Each row was made from one walk, in order. Every step used is in the known rows, and no mark comes twice. Write each row's walk.
Known rows
rusib, godug, pomep, peti, bopid, reta: |   4.0 | -35.0 |  18.7 | -14.5 | -20.4 | -10.2 | -12.8 | -23.2 |  26.1 | -12.1 |   7.3 |  32.6 |  30.2 |  -4.3 | -12.4 | -12.1 |  17.7 |   8.1 | -43.9 | -65.1 | -20.1 | -20.7 |  12.9 |  34.2 |
pasa, peti, rusib, godug: |  -0.1 | -22.2 |  -1.5 | -15.0 | -16.9 |  -2.6 | -12.2 | -19.3 |   5.1 |   4.9 | -23.9 |  35.0 |   4.3 |  -8.7 | -14.9 | -11.4 |  25.8 |  -1.3 |  -6.8 | -39.1 | -19.4 |  12.5 |   6.3 |  43.7 |
peti, bopid, reta: |  26.0 | -40.9 |  29.0 | -14.8 | -13.3 |  -3.6 |   2.6 |  -2.9 |   4.8 | -12.7 |  -8.2 |  25.3 |  11.8 |   0.5 | -30.4 |   0.7 |  24.4 |   9.0 | -49.5 | -22.7 | -23.0 |  -2.3 |  24.8 |  32.6 |
reta, pomep, peti: |   0.3 |  -4.3 |   4.8 |   0.3 |  -3.9 |  -1.6 | -24.9 |  -1.8 |  10.9 | -11.7 | -38.3 |  13.3 |  17.1 | -11.3 | -14.5 | -12.2 |  16.9 |  11.7 | -38.5 | -28.0 |   3.0 |   2.3 |  -5.4 |   6.5 |
pasa, peti, rusib, godug, bopid, reta: |  10.0 | -35.8 |   2.5 |  -2.4 |  -9.6 | -22.7 |  -9.4 | -22.9 |  28.5 |  -2.2 |  -3.2 |  42.8 |  12.8 |   1.3 |   0.0 |  -7.7 |  23.8 |   0.2 | -24.1 | -55.5 | -45.0 |   0.1 |  25.2 |  47.5 |
pomep, peti, bopid, reta, rusib, godug: |  14.4 | -23.0 |  15.2 | -21.6 |  -1.2 |  -9.7 | -31.9 | -31.4 |   8.2 | -14.6 | -17.8 |  21.9 |  25.2 |   0.4 | -11.5 | -12.0 |  26.5 |  15.0 | -38.9 | -47.0 | -10.2 |  -3.5 |   3.3 |  26.9 |
bopid, reta: |  29.2 | -25.3 |  11.0 |  -4.2 |   0.9 |  -5.5 |   9.3 | -10.9 |  14.5 |  -9.6 |  -2.9 |  23.6 |  17.5 |  -0.1 | -25.9 |  -3.7 |   9.8 |   9.7 | -39.7 | -17.1 | -24.4 |  -5.5 |  23.1 |  23.2 |
pasa, peti, bopid, godug, pomep: |  -0.4 | -56.8 |   7.1 |  -8.6 |  -3.2 | -14.6 |  -4.5 |   8.9 |   6.6 |   2.1 | -21.4 |  30.5 |  10.3 |  -3.0 | -20.5 |  -2.0 |  18.0 |   4.1 | -56.7 | -41.5 | -29.9 |   6.1 |  16.3 |  24.1 |
rusib, godug, pasa, peti: |   1.1 | -14.0 | -16.2 |  -0.3 |  -2.5 |  -5.8 |  -4.1 | -25.9 |  10.4 |  22.8 |  -1.1 |  47.1 |   9.5 | -24.7 |  -5.8 |   1.8 |  33.8 |   8.6 | -26.1 | -48.0 | -18.4 |  25.9 |  13.3 |  44.0 |
pomep, peti, rusib, godug, bopid, reta: |   5.3 | -18.6 |  11.3 |  -8.2 | -23.3 | -17.8 | -21.6 | -29.3 |  37.5 | -11.8 |  -5.3 |  37.9 |  36.9 |  -3.6 |   7.5 | -10.0 |  11.9 |   4.9 | -25.5 | -60.3 | -33.8 | -29.7 |  16.9 |  35.1 |
peti, bopid, godug, pomep: |   1.6 | -50.2 |  22.0 | -11.8 | -19.5 | -13.7 |  -8.6 |   5.2 |  11.4 |  -8.3 | -14.5 |  28.3 |  10.8 |   1.9 | -16.8 |   0.2 |   7.6 |  12.8 | -64.0 | -44.3 | -38.4 | -11.1 |  18.6 |  11.1 |
reta, pomep, peti, bopid: |  -2.9 | -20.5 |  24.0 | -11.4 | -17.1 |  -0.3 | -32.1 |   5.9 |   2.2 | -14.3 | -42.7 |  16.7 |  11.7 |  -9.6 | -18.8 |  -8.0 |  31.9 |  11.2 | -49.3 | -32.8 |   3.3 |   3.9 |  -4.2 |  15.1 |
pomep, peti, rusib: |  -1.3 |  -8.4 |  10.9 | -13.7 | -27.3 |   3.7 | -17.4 |  -4.3 |   9.2 |  -2.9 | -40.8 |  15.2 |  35.2 |  -9.7 | -15.9 |  -6.1 |  12.5 |   7.6 | -14.2 | -26.1 |  -7.3 | -20.4 |   0.6 |  21.9 |
rusib, godug: |   6.6 | -11.6 |   4.8 | -13.3 | -13.3 |   3.3 |  -8.9 | -21.5 |  10.9 |  -4.5 |  -4.7 |  38.5 |   3.4 | -20.8 | -12.1 | -13.3 |  16.8 |   2.9 | -26.1 | -36.3 | -16.6 |  13.2 |   6.2 |  26.5 |
rusib, godug, bopid, reta, pasa, peti: |  29.5 | -38.8 | -14.0 |  18.0 |  24.4 | -10.0 |  -6.5 | -32.3 |  33.9 |  -2.3 |  -5.8 |  42.2 |  -0.5 | -11.0 |   1.1 |  -1.9 |  36.9 |  13.4 | -36.8 | -53.3 | -29.4 |  29.3 |  24.3 |  42.7 |
peti, bopid: |   6.8 | -30.1 |  28.2 | -18.7 | -24.0 |   5.5 |  -8.6 |   5.8 |  -4.4 |  -4.6 | -23.5 |  27.6 |   3.7 | -15.2 | -24.8 |  -0.1 |  29.2 |   9.7 | -43.2 | -20.5 | -15.5 |  11.9 |  14.0 |  25.2 |
pasa, peti, bopid, godug, rusib: |   0.7 | -47.7 |  14.0 |   1.0 |  -0.7 | -12.2 |  -9.1 |  12.9 |   1.3 |   6.2 | -40.5 |  34.9 |  19.4 |  -6.4 | -18.4 |  12.3 |  19.7 |   4.1 | -51.0 | -23.6 | -26.7 |  -0.2 |  21.1 |  13.3 |
pomep, peti, rusib, godug: |  -4.1 |  -4.7 |   7.6 | -20.2 | -31.7 |   1.3 | -25.0 | -25.1 |  13.9 |  -3.8 | -26.4 |  29.3 |  28.6 | -14.0 |  -7.1 | -14.5 |  12.6 |   3.3 |  -7.1 | -46.2 |  -8.8 | -15.0 |  -2.9 |  32.2 |
rusib, godug, pasa, peti, bopid, reta: |  15.9 | -41.4 |   2.9 |  -7.0 |  -6.7 | -14.3 |  -1.2 | -27.2 |  10.5 |  10.5 |  10.0 |  47.9 |  11.3 |  -8.0 | -15.9 |   5.2 |  43.3 |   7.4 | -41.7 | -56.1 | -26.3 |  14.2 |  27.4 |  59.2 |

Which walk is each row?
|  15.2 | -43.8 |   9.5 |  10.0 |   2.6 | -23.2 |  -8.3 |  -2.3 |   7.0 |   1.4 | -14.7 |  27.3 |   1.4 |  10.4 | -23.4 |  11.7 |  47.1 |  19.1 | -62.4 | -43.5 | -24.5 |  15.5 |  24.7 |  39.6 |
godug, pasa, peti, bopid, reta, pomep
|   6.4 |  -9.9 |   4.7 |   5.5 | -20.3 | -26.9 | -28.2 | -35.6 |  29.6 |  -8.6 | -10.1 |  27.5 |  25.4 |  17.3 |  -2.6 |  -2.0 |  20.5 |  21.7 | -33.3 | -71.1 | -25.5 | -30.8 |   9.9 |  32.6 |
bopid, reta, pomep, peti, rusib, godug, pasa
|  24.1 | -16.0 |   3.4 |  -6.1 |  11.3 | -14.9 | -16.6 | -34.0 |  14.1 | -12.6 |  -3.5 |  24.3 |   7.6 |   7.8 | -12.7 | -10.7 |  14.7 |  19.0 | -36.4 | -36.1 | -29.2 |   5.9 |  13.2 |  19.0 |
bopid, reta, rusib, godug
| -10.2 | -20.1 |  13.8 |  -6.9 | -39.3 | -11.8 | -16.0 | -16.1 |  23.5 |  -3.4 |  -6.9 |  29.2 |   4.0 |   3.5 |  -7.9 |  -8.0 |  11.1 |  15.0 | -22.3 | -59.7 | -41.1 | -13.7 |  10.6 |  24.5 |
peti, rusib, godug, pomep
|  -4.1 | -30.6 |  23.0 |  -4.5 | -15.0 |  -7.5 | -22.2 |   6.9 |   9.6 |  -2.5 | -42.9 |  27.8 |  42.8 | -10.4 | -10.3 |   9.0 |   7.8 |   9.1 | -52.1 | -30.5 | -14.8 | -28.0 |  11.1 |   2.0 |
pomep, peti, bopid, godug, rusib
|  12.5 | -27.9 |  16.9 |  -5.4 | -25.3 | -23.0 | -12.6 | -24.2 |  34.9 | -13.1 |   4.7 |  40.8 |  12.4 |   5.3 |   3.5 |  -4.5 |  13.9 |   9.5 | -32.5 | -57.1 | -54.1 | -17.6 |  25.8 |  35.8 |
peti, rusib, godug, bopid, reta
|  -4.9 | -17.5 |   5.3 |  -4.2 | -18.5 |  -5.7 |  -8.6 | -17.5 |  24.1 |  -0.2 |   5.6 |  35.5 |   3.4 | -12.4 |  -8.0 | -11.0 |  11.5 |  12.3 | -33.3 | -54.4 | -31.6 |   3.7 |  10.3 |  19.7 |
rusib, godug, pomep
|   5.7 | -22.4 |  18.1 |   9.5 | -14.8 | -27.0 | -28.7 |  -6.4 |  34.2 | -20.4 | -29.5 |  15.1 |  26.3 |  14.0 |  -0.3 |  -3.8 |  15.3 |  18.0 | -45.3 | -47.3 | -34.1 | -28.3 |  14.6 |  15.4 |
godug, bopid, reta, pomep, peti, rusib
|  17.3 | -26.0 |  19.6 | -14.1 |   3.3 |  -8.3 | -24.1 | -10.6 |   2.6 | -12.8 | -32.8 |   8.8 |  31.0 |   3.9 | -20.7 |  -3.1 |  26.4 |  20.2 | -45.9 | -25.1 |  -9.1 |  -7.8 |   9.0 |  17.2 |
pomep, peti, bopid, reta, rusib
|   5.7 | -30.5 |  -6.3 |  11.2 |  -5.2 |  -5.8 | -23.1 | -21.3 |  24.5 |   3.7 | -32.5 |  37.4 |  -8.3 | -11.6 |   7.8 |   0.7 |  42.1 |  17.2 | -18.0 | -57.5 | -31.5 |  27.6 |  12.3 |  41.6 |
reta, pasa, peti, rusib, godug, bopid
|  20.9 | -44.4 |  -6.8 |  14.7 |   3.1 | -14.2 |  -5.9 | -31.9 |  30.8 |  -2.6 | -13.8 |  23.2 |   0.2 |  16.7 | -14.4 |  -1.9 |  27.8 |  23.3 | -20.9 | -64.4 | -34.8 |   0.8 |  19.7 |  44.8 |
bopid, reta, pasa, peti, rusib, godug, pomep
|  -4.8 |  -7.9 |  14.2 |  -3.0 | -22.4 |  -7.1 | -32.3 |  -0.3 |  10.8 | -13.7 | -51.0 |   7.5 |  18.8 |   5.1 | -14.2 |  -9.2 |  16.8 |  16.1 | -27.3 | -33.5 |  -7.4 | -16.4 |  -5.5 |  10.3 |
reta, pomep, peti, rusib
|  20.2 | -24.7 |   3.8 |   8.9 |  -8.6 | -11.3 | -26.4 | -37.4 |  41.7 | -13.8 | -19.9 |  31.1 |  24.2 |  -0.2 |   9.9 |  -2.4 |  24.9 |  21.8 | -25.7 | -66.5 | -27.5 | -17.7 |  14.7 |  35.9 |
pomep, peti, rusib, godug, bopid, reta, pasa
|   0.1 | -33.8 |   6.5 |  -4.4 | -12.0 |  -3.5 |  -3.6 |   2.5 |  -3.9 |  20.1 | -20.9 |  35.7 |   8.8 | -21.0 | -18.6 |  13.6 |  47.2 |  13.0 | -42.8 | -32.9 | -16.6 |  25.7 |  20.3 |  42.9 |
godug, pasa, peti, bopid
|  19.1 | -32.0 |  22.6 | -17.8 | -12.2 |   0.9 |  -5.2 |  -7.1 |   8.6 | -12.5 | -18.1 |  21.9 |  35.9 |  -7.6 | -25.2 |  -4.5 |  21.5 |   5.0 | -42.4 | -26.7 |  -4.1 | -15.8 |  13.8 |  31.6 |
pomep, peti, bopid, reta
|  16.2 | -27.8 |  15.6 |  -6.1 |  -8.1 | -23.0 | -22.7 | -32.5 |   9.3 |  -1.7 |   2.5 |  32.9 |   6.5 |   7.5 |  -7.0 |   9.1 |  37.8 |  31.6 | -54.0 | -56.5 | -39.5 |   4.8 |  22.4 |  32.3 |
peti, bopid, reta, rusib, godug, pasa
|  22.0 | -43.2 |  10.9 |  -8.6 |  17.3 | -12.3 | -11.8 |  -3.1 |  -5.6 |  -3.9 | -30.5 |  14.5 |   6.8 |   8.3 | -27.9 |  -0.5 |  37.7 |  16.8 | -45.1 | -18.3 | -19.6 |  20.3 |  16.8 |  29.9 |
pasa, peti, bopid, reta, rusib
|  10.6 | -16.0 |  11.7 |  -6.1 | -15.8 | -17.9 | -28.4 | -30.4 |  24.9 | -23.6 | -20.6 |  19.9 |  19.6 |  17.3 | -11.6 | -18.0 |  12.6 |  10.2 | -27.5 | -56.0 | -15.7 | -27.4 |   0.8 |  27.7 |
bopid, reta, pomep, peti, rusib, godug
|   1.3 | -21.2 |  21.6 | -20.8 | -22.0 |   9.4 | -17.1 |   1.1 |   0.0 |  -3.9 | -32.9 |  23.0 |  28.9 | -23.8 | -19.4 |  -5.2 |  26.6 |   5.0 | -36.5 | -25.5 |   3.7 |   0.5 |   3.0 |  25.7 |
pomep, peti, bopid
|  11.7 | -29.6 | -17.6 |   4.7 |  10.9 | -13.3 |   2.9 | -10.5 |   8.5 |  17.1 | -16.8 |  38.7 |  22.1 | -11.2 | -11.8 |   8.5 |  16.2 |   8.9 | -45.7 | -33.5 | -26.0 |   9.4 |  20.5 |  26.8 |
bopid, godug, pasa, peti
| -17.5 |  -6.9 |  11.5 |  -0.9 | -29.3 | -18.6 | -46.8 | -16.2 |  31.2 | -14.6 | -30.4 |  32.0 |  12.3 |  -4.8 |  14.1 | -13.2 |  21.1 |  12.6 | -32.1 | -66.9 | -27.0 |  -9.5 |  -1.7 |  17.9 |
reta, pomep, peti, rusib, godug, bopid
|  -2.9 |  -8.7 |   6.9 |  -4.8 | -37.9 | -10.6 | -15.4 | -26.9 |  15.8 |   9.0 |  -5.7 |  39.4 |  10.1 |  -5.2 |  -2.0 |   6.1 |  23.8 |  19.1 | -22.4 | -56.9 | -36.6 |  -8.1 |  13.9 |  36.8 |
peti, rusib, godug, pasa
|  28.5 | -44.6 |   0.7 |  21.1 |   9.0 | -13.5 |  -6.0 | -10.2 |  28.0 |  -1.5 | -32.5 |  22.1 |   6.3 |   6.8 |  -7.2 |  10.5 |  35.6 |  22.8 | -30.1 | -38.9 | -37.8 |   8.6 |  29.4 |  39.1 |
godug, bopid, reta, pasa, peti, rusib
|   7.6 | -46.0 |   6.4 |  -5.5 |   6.5 | -23.8 | -18.4 | -20.9 |  11.9 |  -2.9 |  -6.6 |  24.6 |   0.7 |  11.1 | -15.6 |  -7.8 |  34.1 |  19.3 | -44.7 | -56.7 | -36.3 |  15.4 |  16.0 |  33.2 |
pasa, peti, bopid, reta, rusib, godug, pomep
|  39.7 | -46.4 |  21.9 |   2.3 |   2.5 |   2.5 |  -1.8 | -10.0 |   9.0 | -14.9 | -22.8 |  18.9 |  -1.0 |   4.2 | -28.9 |   8.2 |  37.1 |  26.5 | -50.7 | -27.9 | -16.9 |   9.3 |  24.9 |  31.7 |
peti, bopid, reta, pasa
|  17.9 | -19.3 | -18.5 |   6.5 |  22.1 | -23.9 | -11.4 | -37.8 |  14.6 |  13.0 |  -0.5 |  32.7 |  12.5 |   2.3 |  -6.6 |   3.9 |  32.8 |  23.1 | -35.8 | -50.0 | -32.3 |  18.2 |  19.2 |  37.1 |
bopid, reta, rusib, godug, pasa, peti
|  -2.9 | -29.7 |   1.6 | -11.0 | -15.8 |  -3.6 | -11.1 | -17.9 |   1.6 |  18.6 |  -5.8 |  50.2 |   2.1 | -24.3 | -10.2 |   4.7 |  47.8 |   8.4 | -35.9 | -54.2 | -18.4 |  29.4 |  15.5 |  52.7 |
rusib, godug, pasa, peti, bopid
|   2.6 | -29.9 |   8.6 | -12.4 | -18.2 |  -9.3 | -16.8 |  -8.3 |   7.9 |   3.5 | -23.0 |  33.7 |  40.9 | -14.4 |  -6.0 |  10.6 |  19.3 |  13.1 | -57.6 | -45.2 | -14.9 | -16.9 |  13.0 |  22.4 |
pomep, peti, bopid, godug, pasa
|   7.1 | -38.3 |  22.6 |  -8.1 | -18.0 |  -8.1 |  -5.1 |  -3.6 |  22.2 |  -9.0 |  -8.7 |  18.4 |  34.8 |  -1.4 | -20.8 |  -2.4 |  16.9 |  13.0 | -50.3 | -44.6 | -18.7 | -25.0 |  18.2 |  24.2 |
godug, pomep, peti, bopid, reta
|  -5.7 | -30.1 |  25.4 |   5.3 |  -9.5 | -18.9 | -37.2 |  10.8 |  12.6 | -14.3 | -52.9 |  21.4 |  28.5 |   3.9 |  -8.9 |   6.3 |  12.5 |  14.9 | -66.0 | -36.8 | -16.1 | -24.2 |   5.7 |  -8.4 |
reta, pomep, peti, bopid, godug, rusib
| -10.6 |  -7.7 |  -2.4 |  -7.1 | -17.5 |  -1.2 | -16.3 | -21.8 |  25.6 |  -0.1 |  -4.8 |  32.2 |  27.8 | -22.6 |  -1.9 | -16.5 |   8.6 |   7.0 | -26.1 | -57.7 | -12.2 |  -9.1 |   0.1 |  19.7 |
rusib, godug, pomep, peti
| -12.1 | -14.6 |  11.4 |  -3.2 | -32.4 |  -6.6 | -16.7 |  -1.0 |  21.8 |  -0.1 | -31.6 |  11.9 |  34.8 |  -3.4 | -10.3 |  -4.1 |   7.7 |  16.0 | -21.6 | -42.7 | -22.1 | -30.8 |   4.9 |  14.8 |
godug, pomep, peti, rusib
